Known rows, with every step that occurs
betiv > natukod > zoregi: [ 2.04 -1.08 -2.33  1.70  1.37  1.23  0.51 -2.50 -2.41 -1.98  0.29 -0.74
  0.44  1.55  4.40 -0.42  2.44  0.21]
goguf > delu: [-0.84 -3.23 -2.32 -1.08 -1.93 -1.19 -0.61  1.83 -0.26 -0.76  0.07 -1.00
 -2.22  0.85  5.28  1.92  0.25 -0.78]
natukod > delu: [-0.27 -4.10 -2.61  0.18  0.43 -0.80  0.83  2.03  0.16 -1.85  0.59 -0.89
 -1.54  0.07  3.02  2.36  1.53  0.79]
goguf > delu > rize > zoregi: [-1.42  1.24  0.20  0.04  1.44 -0.45 -0.51 -0.96 -0.85 -0.97  0.65  2.35
 -0.78  0.51  0.28 -0.04  0.27 -2.06]
gavo > goguf > delu > natukod > zoregi > rize: [ 0.14  4.66  2.14  3.04 -3.17  1.18 -0.06 -1.06  0.83  3.00 -2.05 -0.30
  1.02 -0.94 -3.05  0.03 -0.48  1.30]
natukod > gavo: [-1.31 -5.86 -2.00 -2.34  1.68  0.22  1.22  2.52 -1.80  1.12  1.67 -0.62
 -3.24  1.97  4.29 -0.26 -0.37  1.19]
zoregi > natukod > gavo > goguf > delu > rize: [ 0.40  5.16  2.66 -1.69 -1.17  0.55 -2.58  1.37  0.70  2.97  0.13  0.01
  2.71 -0.08 -4.76 -2.71 -3.81 -0.23]
betiv > natukod > delu > rize > zoregi: [ 1.27  2.85 -0.50  3.61  4.00 -0.66 -0.28 -2.62 -1.63 -4.18  1.32  1.78
  3.11 -1.32 -2.54 -1.22  2.23 -1.65]
natukod > gavo > goguf > delu > rize > zoregi: [-2.55  2.85  2.87 -0.55 -0.76  1.90 -1.81 -0.28 -0.92  4.13  0.95  1.93
  1.76  0.34 -3.04 -2.67 -2.90 -2.56]
zoregi > natukod > delu > rize: [ 2.24  2.10 -0.27 -0.04  3.37 -1.41  0.57  1.38  1.02 -2.96  0.42  0.42
  0.91 -0.95 -3.65  0.22  0.53  2.09]
delu > natukod: [ 0.46 -4.14 -2.77 -0.66  1.25 -1.11  2.89  0.76 -0.25 -3.24 -0.13 -2.36
 -1.37  0.33  3.00  3.53  1.15  1.13]
rize > zoregi: [-0.74 -5.90 -0.72 -1.36  0.93 -0.88  1.88 -0.81  0.65 -1.22  0.36  2.00
 -4.70  0.80  4.17  0.26  0.50  0.06]
gavo > natukod > zoregi: [ 0.19 -1.97  0.74 -1.27 -0.33  2.11  0.49 -0.71  0.96  3.00 -0.19  0.12
 -0.40  0.47  3.10  0.16  3.94  2.48]
goguf > delu > natukod: [ 0.15 -1.32 -2.55 -0.05 -0.39 -2.08  0.24  0.92 -0.96 -2.74 -1.14 -3.55
  0.02 -0.22  1.50  3.80  1.46 -0.93]
goguf > delu > rize: [-0.90  0.85 -1.76 -0.19  0.28  0.31 -0.27  1.66 -1.37 -0.81  0.95  0.22
  0.08  1.05  2.70  1.51 -0.45 -1.08]
gavo > goguf > delu: [-0.93 -1.37 -0.60 -0.79 -5.99  0.75 -1.25  1.29  2.01  1.76 -0.70 -0.56
 -0.53  0.24  4.54  1.14 -2.67 -1.41]

Rows
[-0.54 -4.10 -1.97 -1.70  2.94 -0.80  2.16  1.94 -2.49 -0.88  0.60 -3.27
 -0.98  0.70  0.53  1.46  0.91  1.02] : delu > natukod > gavo
[ 1.31  3.38  2.06 -0.75  2.19 -2.72 -1.25 -1.35  1.10 -1.90 -0.67  2.19
 -0.55 -0.35 -4.28 -1.58 -0.16 -0.88] : goguf > delu > rize > zoregi > natukod
[-0.19 -1.92  0.09  1.26  1.50  1.33  2.17  0.06 -0.09  1.66  0.03  2.62
 -4.92  1.18  2.77 -1.30  0.67  4.16] : natukod > zoregi > rize
[ 0.70 -1.45 -0.70  0.26 -2.20  1.62 -0.71  0.01 -0.70  1.59  0.89 -1.00
  1.85  0.41  3.08 -2.80 -2.40 -0.73] : betiv > natukod > gavo > goguf
[-0.86  0.03 -0.02  1.10  3.71  0.00  1.02 -0.69 -0.79 -1.71  1.40  2.51
 -0.22 -0.42 -1.81  0.52  1.67 -0.37] : natukod > delu > rize > zoregi
[-0.73  2.04  2.60  0.56  2.18  0.17 -0.10 -0.76  1.57  1.06  1.06  2.72
  2.08 -2.51 -3.68 -0.92  3.70  0.43] : gavo > natukod > delu > rize > zoregi
[ 0.79  0.01  0.28  1.97  2.65  0.15  3.10 -0.72 -0.95 -0.14 -0.77  0.31
 -2.33  0.10 -0.98  0.62  2.00  3.99] : delu > natukod > zoregi > rize
[ 0.34  1.33  3.93 -2.02 -2.27 -1.79 -2.90 -0.78  2.23  3.09 -1.27  0.70
 -0.54 -0.59 -4.83 -3.71 -2.68 -1.08] : rize > zoregi > natukod > gavo > goguf > delu
[ 0.07  5.37  0.02  1.90 -1.55  2.10 -3.10 -0.15 -2.61  2.07  1.34 -0.52
  5.78  0.19 -1.00 -2.75 -2.77 -2.57] : betiv > natukod > gavo > goguf > delu > rize
[ 1.89 -1.71  0.92 -0.83  2.20 -3.59  0.10 -0.77  2.63 -2.92 -1.12  0.99
 -2.36 -1.50 -3.63 -0.74  1.53  1.07] : rize > zoregi > natukod > delu
[ 1.10  5.18  3.71 -0.56 -1.97 -0.57 -1.84 -1.72  3.41  0.70 -0.93  2.49
  1.35 -1.20 -4.96 -2.38 -3.07 -1.32] : gavo > goguf > delu > rize > zoregi > natukod
[-0.24  0.41 -0.73  0.11 -4.52  0.21 -0.32  0.46  1.20 -0.26 -1.54 -2.96
  1.92 -0.98  0.83  3.05 -1.34 -1.54] : gavo > goguf > delu > natukod
[-0.64 -2.43 -0.32 -1.17 -0.85  1.43  1.51  1.33 -0.49  1.74  0.02 -2.79
  1.01  0.27 -0.38  0.90 -1.88  0.48] : delu > natukod > gavo > goguf
[ 0.00  2.72  0.24  1.04 -3.19  2.09 -0.78 -1.51 -0.17  1.16 -2.15 -3.06
  3.11  0.43 -0.90  2.86  0.38 -1.29] : gavo > goguf > delu > natukod > zoregi
